What can hang from each mark:
k134: k721 k799
k284: k394
k820: k721
k799: k134 k639
k639: k799
k456: k500
k500: k456
k721: k394 k456 k639

Each row was made from one small tree. The marks that hang from a mark follow it in brackets, in the order of their numbers. Every link used is in the known rows. Write each row's tree.
Known rows:
k639{k799{k134{k721{k394 k456}}}}: [ 14.7  -0.5 -14.1 -12.0 -17.0  -6.5   8.9   2.8   1.1 -23.6   1.2  10.9
   4.5  -4.0  14.0   5.3  11.9 -12.9   4.7 -10.2]
k820{k721{k394 k639}}: [ -8.4   3.5  -2.6 -21.3 -14.5  -5.3  -3.3  28.5 -19.5  -5.0  13.3  -5.7
  -9.7  -0.2  14.1  -0.2  21.2  -1.6  -8.2 -31.1]
k820{k721{k394 k456}}: [ -8.9   2.7  -7.0 -27.4  -4.7  -7.7   0.4  27.6 -17.5  -5.5  14.5  -7.8
  -0.5  -8.3  16.1   4.1  14.8  -1.1  -4.0 -35.2]
k820{k721{k394 k456{k500} k639{k799}}}: [  1.6   4.1 -17.5 -29.8  -8.8  -9.0  -4.6  44.1 -16.1  -6.4  11.1   7.7
 -16.6  -2.2  18.7   2.2  16.5   1.3 -12.1 -43.5]
k284{k394}: [ -0.8  -4.9   5.4  -3.2  -3.2   5.0  -0.9  -7.6 -17.8 -14.3   8.0  -2.5
   6.0   0.1  14.9   6.2  -3.5   4.0  14.6  -2.9]
k721{k639}: [  3.7   0.4  -2.0 -12.8 -13.7  -6.8   8.2  21.6  -4.6  -6.6  10.6   7.6
 -16.5   6.6  16.7  11.5  11.1  11.2  -7.4  -6.7]
k639{k799{k134{k721}}}: [ 14.4  -5.2  -9.2  -6.7 -18.9  -4.7   8.8  -4.5   1.5 -21.2  -2.3  10.1
   4.3  -0.9  10.7  -2.1   7.7  -8.7   6.0   5.1]
k134{k721}: [  1.9  -0.4  -2.0  -5.7  -7.8  -0.2  12.4  -2.2   3.3 -12.5   2.2  -5.5
   1.7   8.7  10.6 -10.2   7.4   8.8   5.1   1.5]
k134{k721{k394 k456} k799{k639}}: [  3.4  14.3 -13.7 -14.7 -14.0  -4.0 -11.1  32.5  18.0 -19.2   8.6   4.5
   6.1  -4.1  10.9  12.7  29.4  19.6   1.8 -26.1]
k639{k799{k134}}: [ 12.4  -6.9  -7.2  -7.9 -18.5  -7.2  11.5  -3.7  -2.6 -20.6  -0.2  13.6
   3.5  -5.2  12.4   4.2   4.3  -8.7   2.1   4.3]
k799{k134}: [  6.4  -2.9   3.2  -5.1 -19.5  -7.7   9.0  -2.3  -4.2 -21.0  -2.5  -2.2
   0.5  -3.5   6.8  10.6  -0.7  -9.0   3.8  -0.4]
k134{k721{k394 k456{k500} k639} k799}: [  3.3  17.2 -15.5 -17.7  -5.5  -1.1   2.3  44.8   9.0 -15.1   7.0  12.9
 -12.7   4.9  11.5   2.2  26.7  16.4  -5.0 -41.5]
k799{k134{k721{k394 k456}} k639}: [ 18.9   8.1 -11.2 -10.1 -33.3 -12.1 -19.7  16.6  13.3 -30.3  -2.3  -6.4
   3.7  -4.6  10.4  25.5  13.9  -0.3   5.4 -13.8]
k500{k456}: [ -8.6  -7.0   3.7  -4.8  -5.2  -7.0   2.7  -0.6  -0.7 -12.7  -0.3  13.2
  -8.1   3.2   9.1 -21.6  -6.3   1.7  -3.6   2.8]
k799{k639}: [  7.4  -2.4  -2.5  -6.4 -23.0 -10.3  -7.4   9.3   4.8 -16.7   4.5   0.1
   0.5  -1.2  15.8  13.4   3.6  19.4  -0.4   8.5]
k820{k721{k394}}: [-12.8   0.5  -0.3 -18.6  -9.4  -3.5   2.4  13.4 -18.7  -8.7  10.2 -10.3
   2.4  -3.9  12.8  -7.8  13.7  -3.3  -2.5 -25.7]
k721{k394 k639}: [ -1.7  11.1  -6.4 -16.6 -13.0  -6.0  11.8  23.6 -11.0 -16.8  14.0   5.4
 -12.9   4.7  22.0  15.4  22.0  -4.6  -6.6 -37.5]
k456{k500}: [  2.0  -3.2  -2.2  -6.2  -0.1  -2.7  21.4   5.6  -7.7 -17.5  -5.3   7.4
 -13.6   7.2  13.1 -14.4 -16.4  12.4  -4.7  -5.8]

Which tree is each row?
[ 10.5  10.6 -19.3 -21.9 -10.4  -5.5   5.7  26.9   3.9 -15.0  11.6   8.0
  -7.5   5.2  21.2   9.3  26.3   1.4  -0.4 -32.4] -> k134{k721{k394 k456 k639{k799}}}
[ 22.9   3.0 -11.3  -8.1 -32.0 -11.8 -19.8  17.1  16.1 -27.3  -8.4  -3.8
  -3.0  -0.6   8.0  17.4   2.6   7.3   2.8  -2.6] -> k799{k134{k721{k456{k500}}} k639}
[ 15.3  12.2 -21.7 -29.8 -14.2 -14.0   3.6  41.6  -5.2 -19.1  15.1  18.4
 -13.2  -5.3  25.7  34.8  26.1 -11.0  -6.5 -50.5] -> k721{k394 k456 k639{k799{k134}}}
[ 11.9   2.7  -1.7  -6.7 -25.7  -5.5   1.1   7.7   2.8 -19.7  -3.6  -3.0
  -5.3   4.8   4.6   6.7  10.5  -6.1   2.3  -4.3] -> k799{k134{k721{k639}}}
[  1.5  16.8 -13.5 -19.2  -8.1  -1.8   0.3  42.3   9.1 -12.4  13.3   9.7
  -6.1   1.8  11.6  10.2  34.5  13.4  -3.0 -38.3] -> k134{k721{k394 k456 k639} k799}
[ 12.9  10.5 -21.0 -20.5  -7.4  -4.7   8.2  30.4   2.4 -17.9   5.3  11.5
 -13.9   8.9  20.8   2.1  18.5   3.9  -3.6 -37.0] -> k134{k721{k394 k456{k500} k639{k799}}}
[ 13.7  -1.3  -8.2 -13.1 -23.2  -8.8   4.8  18.6  -3.9 -13.3   5.9  16.6
 -13.9   2.3  15.0  12.8  13.6  -1.1  -6.0  -5.9] -> k721{k639{k799{k134}}}
[ 13.0   8.7  -8.5 -14.8 -21.3  -8.0   0.7  18.5   2.0 -22.6   1.2  -2.5
  -5.1   0.7  10.2  17.2  16.2 -10.8   2.1 -25.4] -> k799{k134{k721{k394 k456 k639}}}
[  1.2   7.8  -3.9  -7.3 -14.0   2.0  -0.4  26.4  10.3  -8.3   6.8   7.8
  -6.8   7.2   4.2  -4.7  26.2  20.6  -2.6  -4.8] -> k134{k721{k639} k799}
[ 12.9  -1.9 -10.7  -7.7 -18.8  -4.3   9.3  -4.1   0.0 -24.6  -1.2  10.2
   5.8  -1.8  12.1  -0.1  11.8 -13.4   5.8  -5.7] -> k639{k799{k134{k721{k394}}}}
[ -0.7  11.7  -7.3  -5.7 -18.1   0.5  -8.9  19.0  15.4 -22.6   4.6   1.7
   7.8   0.6   7.4   0.6  27.9  17.8   4.2 -15.8] -> k134{k721{k394} k799{k639}}
[ 21.4   3.1  -9.7  -8.8 -34.8 -12.6 -21.6  15.0  17.3 -25.4  -3.9  -5.7
   2.0  -3.4   8.0  23.8   8.9   6.7   5.1   0.7] -> k799{k134{k721{k456}} k639}
[ 17.5  12.6 -25.5 -28.6 -10.2 -12.4   6.8  45.6  -7.0 -23.4   6.3  23.4
 -22.7  -1.1  25.0  24.7  14.8  -8.5 -10.2 -59.2] -> k721{k394 k456{k500} k639{k799{k134}}}
[  2.2   4.7 -14.7 -29.8 -16.8 -11.1  -8.1  41.2 -16.2  -7.2  14.1   3.6
  -9.7  -6.6  16.9  12.5  24.1  -6.9  -8.2 -39.1] -> k820{k721{k394 k456 k639{k799{k134}}}}
[  4.7  10.0 -10.7 -16.8 -10.7  -2.7  -2.1  41.1  12.8  -5.4  10.5  10.6
  -9.0   3.3   7.8   7.1  26.8  22.8  -3.4 -14.9] -> k134{k721{k456 k639} k799}
